In the rows, 128 means zero.
Known rows, with every step that occurs:
j/n: [127 119 121 134 139 119 121 121 115 107 128 139 143 119 117 146 107 133
 121 138 113 134 144 126 117 123 147 128 119 115 112 123 104]
w/h: [140 150 139 142 148 137 115 122 130 121 113 151 130 128 121 125 125 138
 143 143 138 130 129 122 129  92  98 145 149 147 127 110 134]
d/c/w/s/h: [119  91 177  95 168 173 127 164 141  99 117 158 153 106 115 114 140 135
 134 159  90 104  73 142 108 169 123  33 109 118 133 131 110]
d/z/h/t: [140 136 130 137 103 166 121 103 176 125 128 108 133  84 127 150 141 122
 112 127 130 162  60 140 114 168 132 108 124 138 120 107 124]
k/j/w: [130 159 116 120 145 152 127 123 144 173  70 132 130 130 177 103 145 127
 137 109  96 119 102 124 142 141 151 133 119 165 128 145 165]
c/d/z/h/t: [124 156 132 156 112 185 120  96 158 130 124  94 129 102 122 150 147 114
 101  98 133 171  86 132 136 211 121 101 109 151 107 112 137]
n/j/w: [148 147 132 148 127 157 128 134 146 166 116 129 107 117 163 115 138 128
 116  76 119 138 112 126 139 120 110 125 137 125 127 132 138]
s/w: [149 136 123 133 138 145 146 121 152 123 117 121 133 129 163 133 143 138
 139 127 138 137 126 129 146 145 145 102 143 141 144 118 140]
k/j/h/z: [135 149 106 150 157 145 123 115 111 190  88 137 165 118 107 119 152 122
 106 171  93 101 101 128 110 115 152 142 107 199 129 132 111]
k/j/w/h/z/d: [ 99 167 124 150 171 175 108  97 132 199  43 160 180 127 136 106 164 107
 129 125 129 123 117  94 105 119 128 103 124 223 130 140 160]
n/j/h/z: [154 139 122 178 139 149 125 127 115 186 128 133 146 110  95 129 143 125
  83 139 117 117 108 128 108  97 112 135 127 157 129 117  87]
d/c/w/h: [ 85 106 171 139 189 151 108 138 121 100 110 173 152 110 140 101 124 124
 156 143 112 125  89 132 132 146 105  99 153 130 140 117 137]
d/z: [103 122 115 136 116 153 127 131 148 112 111 110 136 117 105 145 133 128
 129 117 141 139 108 137 132 152 127 104 136 118 146 123 117]
t/h/z/d: [ 66 111 109 131 128 126 106 108 115 170 127 130 166 112 112 159 144 118
 121 127 165 114 122 101  70 167 125  98 120 154 132 146 102]
w/h/z/d/c: [ 64 109 143 178 188 166 111 111  97 153 103 163 181 125  80 120 145 101
 122 129 154 133 118  99 104 151  99  73 120 187 137 142 123]
c/w: [108 114 148 108 136 127 118 141 140 108 123 140 145 112 156 113 129 124
 138 149 110 119 110 135 123 139 145 116 145 107 134 116 131]
t/h/z/d/c/w: [ 13  66 137 126 168 139  98 128 106 146 126 153 187  96 131 135 143 104
 131 131 137 108  81 113  75 221 135  55 122 139 144 153 107]
m/d: [ 95 141 128 139 109 123 119 123 123 115 112 145 135 142 148 115 129 113
 138 137 131 141 114 144  95 102 144 127 122 134 136 120 144]
t/h/z/d/c: [ 36  81 118 146 159 142 110 114  93 167 131 140 169 112 102 150 142 110
 121 115 157 116 100 104  81 209 117  67 104 157 139 164 104]
m/h: [120 130 139 125 119 134 121 121 148 139 147 141 110 101 142 118 116 119
 145 126 133 111 144 118 136 128 107 146 129 135 131 126 122]
h/z/d/c: [ 57  85 128 161 166 157 123 119  96 160 119 141 179 123  88 123 148  92
 105 112 142 129 117 106 106 185 129  59  97 169 138 158 118]
m/h/z: [112 127 125 119 119 130 111 109 138 163 125 144 128  94 124 112 129  97
 136 158 132 109 148 117 103 122 102 135 126 161 135 129 105]
k/j/w/s: [155 152 150 109 144 195 132 151 159 170  70 129 123 151 167 111 151 137
 152 132  89 100 110 113 123 127 140 113 108 171 118 138 152]
w/h/t: [171 163 147 137 142 136 106 107 148 116 106 165 133 123 131 137 131 143
 130 154 131 140 110 132 118 114 118 147 147 160 126  98 140]
d/c/w: [ 72  86 155 126 171 141 121 146 121 106 125 149 149 112 145 102 126 114
 136 130 101 123  87 140 133 182 139  84 130 112 139 134 133]
d/c/w/s: [ 99  80 188 113 170 187 126 174 136 104 122 145 143 133 137 109 133 126
 154 154  93 101  95 128 116 170 128  69 121 114 134 127 120]
m/d/c/w/s: [ 66  92 188 121 149 181 115 168 129  91 106 164 150 149 154  95 132 114
 166 164  95 113  83 142  81 143 141  67 114 120 141 118 134]
z/d/c: [ 64  86 143 165 166 163 133 133 105 140 137 137 161 132 104 127 137 115
 114  83 141 131 118 109 141 191 137  69 100 146 132 155 134]
w/c/d/z: [ 74 128 141 148 101 179 122 118 133 114  64  78 132 149 101 155 134 127
 109  73 136 127 142 114 142 179 109 108 128 153 135 127 116]
z/h: [132 130 141 137 120 141 129 112 139 148 149 110 118 101 134 120 132 118
 125 127 125 142  98 119 121 119 115 127 118 131 100 123 124]
w/j/h: [163 143 143 128 139 129 170 114 125 113 107 127 150 127  87 153 122 152
 130 146  99 122 115 115 157 108 173 144 113 163 127 119 111]
z/h/t: [162 143 146 130 113 140 121  99 155 144 145 125 123  97 147 132 135 123
 109 141 117 151  82 130 111 142 135 133 114 143  98 110 135]
k/j: [118 146 113 148 148 130 118 132 131 159 107 130 140 137 142 112 138 122
 132 145 118 106 119 129 132 133 142 132 107 147 119 139 146]
c/d: [114 147 130 147 135 148 129 122 110 135 126 114 123 146 123 129 133 120
 118  96 132 138 154 122 152 167 116 117 115 143 117 133 140]
z/d/c/w/s/h: [ 86  78 183 114 176 194 130 164 137 112 125 157 182 108  99 125 152 132
 120 131 112 107  84 121 106 192 141   4  95 134 130 142 116]
w/j/h/t: [194 158 147 122 133 128 161 100 146 109  99 142 153 121 100 164 128 159
 116 159  90 132 100 125 149 136 190 149 111 176 126 107 122]
h/t: [158 143 132 123 122 126 120 116 147 124 122 143 130 124 141 139 133 135
 115 140 120 138 109 139 116 151 148 134 125 140 127 116 136]
n/j: [134 136 129 176 129 134 117 143 135 152 149 126 119 125 132 126 131 127
 111 110 141 124 127 132 128 114 105 130 127 110 117 124 119]

Rows:
[126 129 158  95 100 156 133 113 143 138  49 111 116 138 161 127 128 139
 124  79 101 121 121 104 127 117 130 139 144 162 134 131 135] -> j/w/c
[ 35  72 149 140 177 155 111 129 107 143 111 153 198 108 112 107 149  88
 115 132 123 121  98 114  98 202 147  45 113 151 143 145 122] -> h/z/d/c/w
[ 42  74 163 145 177 162 124 146 118 118 131 151 181 115 131 113 136 110
 126  99 123 123  99 117 130 205 153  55 116 126 137 142 137] -> z/d/c/w
[171 141 162 136 124 200 133 162 160 163 115 126 102 143 155 121 143 141
 132 102 113 117 120 115 121 110 101 110 130 127 118 123 127] -> n/j/w/s
[ 93 142 127 163 117 189 129 111 142 135 129  79 125 108 110 138 140 107
 116  87 139 164 104 124 145 184 100  91 115 138 111 124 127] -> c/d/z/h
[157 146 132 128 143 126 172 111 160 100  97 115 146 135 139 149 137 140
 157 151 133 134 135 117 166 140 173 101 131 148 137 118 139] -> s/w/j
[ 95 148 147 169  99 207 121 123 153 151  51  81 113 144 137 142 143 130
  98  22 128 137 127 112 153 170  90 107 137 149 135 129 127] -> n/j/w/c/d/z
[133 130 132 130 142 102 147 107 124  83 104 134 156 128  93 161 102 138
 140 164 107 131 151 112 133 117 177 125 104 122 105 124 104] -> w/j/n
[ 58  67 180 130 174 201 118 159 122 138 112 147 192 130 104 114 154 101
 131 157 116 101 105 104  82 188 137  29 106 154 134 138 109] -> h/z/d/c/w/s
[173 194 136 129 159 162 107 100 164 160  50 171 135 126 181 113 147 141
 141 134  99 133  87 130 132 127 139 151 136 197 126 116 180] -> k/j/w/h/t
[162 159 136 146 157 156 134 115 152 115 101 141 134 130 156 131 139 147
 154 139 150 137 129 125 147 108 113 119 166 162 142  99 146] -> s/w/h
[109 107 164  96 141 172 115 144 146 136 101 150 196 101  92 130 166 118
 110 180 121 101 102 113  61 146 142  23 107 152 126 125  97] -> c/w/s/h/z/d
[134 180 115 130 163 156 106 100 134 185  38 161 149 121 151  97 153 112
 142 154 107 121 105 115 105  98 113 135 137 208 130 130 154] -> k/j/w/h/z
[ 87 109 182 153 192 170 101 124 136 108 109 186 186 111 136 122 140 125
 129 126 127 137  83 124 122 194 143  76 135 158 135 114 152] -> z/d/c/w/h/t
[109  88 163  93 167 166 116 151 131 124 101 159 170  97  96 109 153 115
 124 189  90 102  72 140  74 165 118  21 108 142 137 135  94] -> d/c/w/s/h/z
[174 145 136  67 122 173 133 123 151 158  71 142 135 107 111 127 161 131
 114 151  94 120  95 120  78 117 116  62 115 174 133 134 109] -> j/w/s/h/z
[153 141 142 118 114 135 112 107 166 136 139 156 114  99 153 130 121 125
 133 137 125 121 129 128 125 154 127 152 124 148 129 113 134] -> m/h/t
[184 175 149 111 139 158 116  97 159 129  74 167 122 118 167 128 135 147
 134 115 108 153  98 127 127 121 123 145 157 176 135 104 164] -> j/w/h/t
[107 125 127 144 108 164 127 116 160 129 133  93 130  89 114 136 136 116
 126 119 138 154  79 128 123 143 115 101 128 124 120 118 116] -> d/z/h
[153 156 122 144 157 148 124 101 141 137  85 144 153 117 138 125 151 123
 143 172 148 137 129 123 113 102 108 106 164 185 148 102 129] -> s/w/h/z
[ 47  87 140 158 159 165 116 111 113 173 137 156 163 100 100 111 136  84
 122 113 146 114 137  98 112 187 108  76  98 177 140 154 111] -> m/h/z/d/c
[ 68  68 195 132 176 208 128 173 130 116 132 146 173 137 125 120 143 123
 143 126 116 104 106 104 115 193 143  37 108 130 129 134 124] -> z/d/c/w/s
[ 79  87 159 127 184 116 139 127 115  63 105 154 176 110 107 133 101 125
 153 163  80 127 113 123 138 174 185  84 106 107 115 131 107] -> d/c/w/j/n
[ 92 143 115 155 126 170 127 124 131 115 108  98 133 136 102 147 139 117
 119  83 143 148 135 134 152 195 113  94 124 135 136 128 130] -> c/d/z
[ 75 137 128 155  91 161 118 108 154 115 112 112 138 106 130 124 136  99
 138 130 139 164  65 144  91 117 128 101 122 131 126 112 129] -> m/d/z/h
[ 99 137 148 160 102 208 141  98 167 126  75  51 128 126 144 152 150 124
 116  73 145 150 114 109 157 185 116  82 137 169 122 111 124] -> s/w/c/d/z/h
[ 87 141 145 120  97 198 130 110 146 126  31  82 122 145 133 146 140 132
 115  35 116 141 126 110 151 185 118 105 139 169 143 132 137] -> j/w/c/d/z
[ 79 113 133 139 128 151 113 105 134 174 133 144 160  98 110 122 139  93
 124 126 155 110 159  95 101 144 118 104 114 175 134 138 109] -> m/h/z/d
[ 86 114 123 147 135 145 120 111 115 162 115 130 177 123  95 134 151 100
 102 130 151 126 137 102  96 145 140  86 112 165 130 139 117] -> h/z/d
[112 118 154 109 152 101 136 120 134  64  98 146 172 108 117 145 103 132
 150 180  89 124 134 119 127 131 193 111 123 103 110 113 107] -> c/w/j/n
[120 131 139 144 147 146 162  97 113 148  92 131 201 122  54 158 146 125
 107 150 121 121 128  90 123 129 181 104  99 201 128 129 100] -> w/j/h/z/d
[205 177 143  84 136 182 124 126 182 161  62 157 135 120 157 128 164 154
 117 148  77 112  70 137 107 153 158  84  93 183 119 130 152] -> k/j/w/s/h/t
[130 109 178  97 137 172 121 168 154 105 119 133 139 134 147 119 133 136
 153 172 103  98 118 124 104 129 134  99 136 111 125 107 118] -> c/w/s
[130 122 142 116 134 174 126 131 135 157 108 139 179 115  65 145 165 121
  98 161 140 110 121 104  68 135 125  36  92 172 122 138  93] -> w/s/h/z/d
[ 90  95 137 217 177 183 130 129  90 195 140 144 181 114  74 128 151 112
  73  90 129 122  96 110 119 160 121  76  95 178 131 144  93] -> n/j/h/z/d/c
[ 79 124 157 139 165 151  96 116 128 134  92 164 199 108 115 116 149 105
 130 165 145 123 121 105  88 123 124  88 151 167 135 109 125] -> c/w/h/z/d
[202 148 153  91 121 157 125 133 166 118 116 150 134 117 108 153 149 156
 106 171 110 119  96 142  94 140 137  80 103 146 121 114 115] -> w/s/h/t
[ 37  81 159 136 181 141 137 119 114 118  91 148 212 117  88 121 142  90
 135 156 117 119 105  99 116 196 175  41 100 159 134 146 120] -> h/z/d/c/w/j
[177 153 122 105 121 114 122 104 150 121 116 155 140  94 117 145 143 143
  91 144 117 140  87 152 110 152 147  99 112 143 130 123 128] -> s/h/t
[106 102 171 128 181 144 162 132 120  93 101 150 173 113 105 128 121 140
 140 149  70 116  77 127 162 164 182 100 116 145 140 125 116] -> d/c/w/j/h
[ 52  83 141 124 175 142 114 121 112 139 110 166 209  80  90 113 159  96
  94 137 120 124  75 128  91 201 147   9 101 153 144 151 111] -> s/h/z/d/c/w
[ 75 130 153 158  93 193 124 104 144 132  84  60 123 121 109 146 137 115
 105  74 136 142 114 107 138 168  96 106 117 156 106 121 111] -> w/c/d/z/h
[ 61 112 133 155 143 139 123 129 102 115 114 157 140 142 138 102 126 105
 139 120 120 142  92 145 105 143 133  98 108 137 144 137 142] -> m/d/c
[ 62  76 156 145 185 174 130 129  95 151 111 156 207 100  95 117 149 108
  98 125  98 118  79 115 111 188 162  62 114 175 148 134 105] -> j/h/z/d/c/w
[145 163 131 109 142 153 115  96 132 156  64 158 138 115 136 112 142 117
 139 137 118 142 114 114 104  93  98 128 160 187 140 117 137] -> j/w/h/z
[ 89 100 145 162 179 161 167 103  94 147  97 140 203 124  45 147 142 116
 108 130 111 125 106  93 135 169 175  73  84 205 136 148 102] -> w/j/h/z/d/c
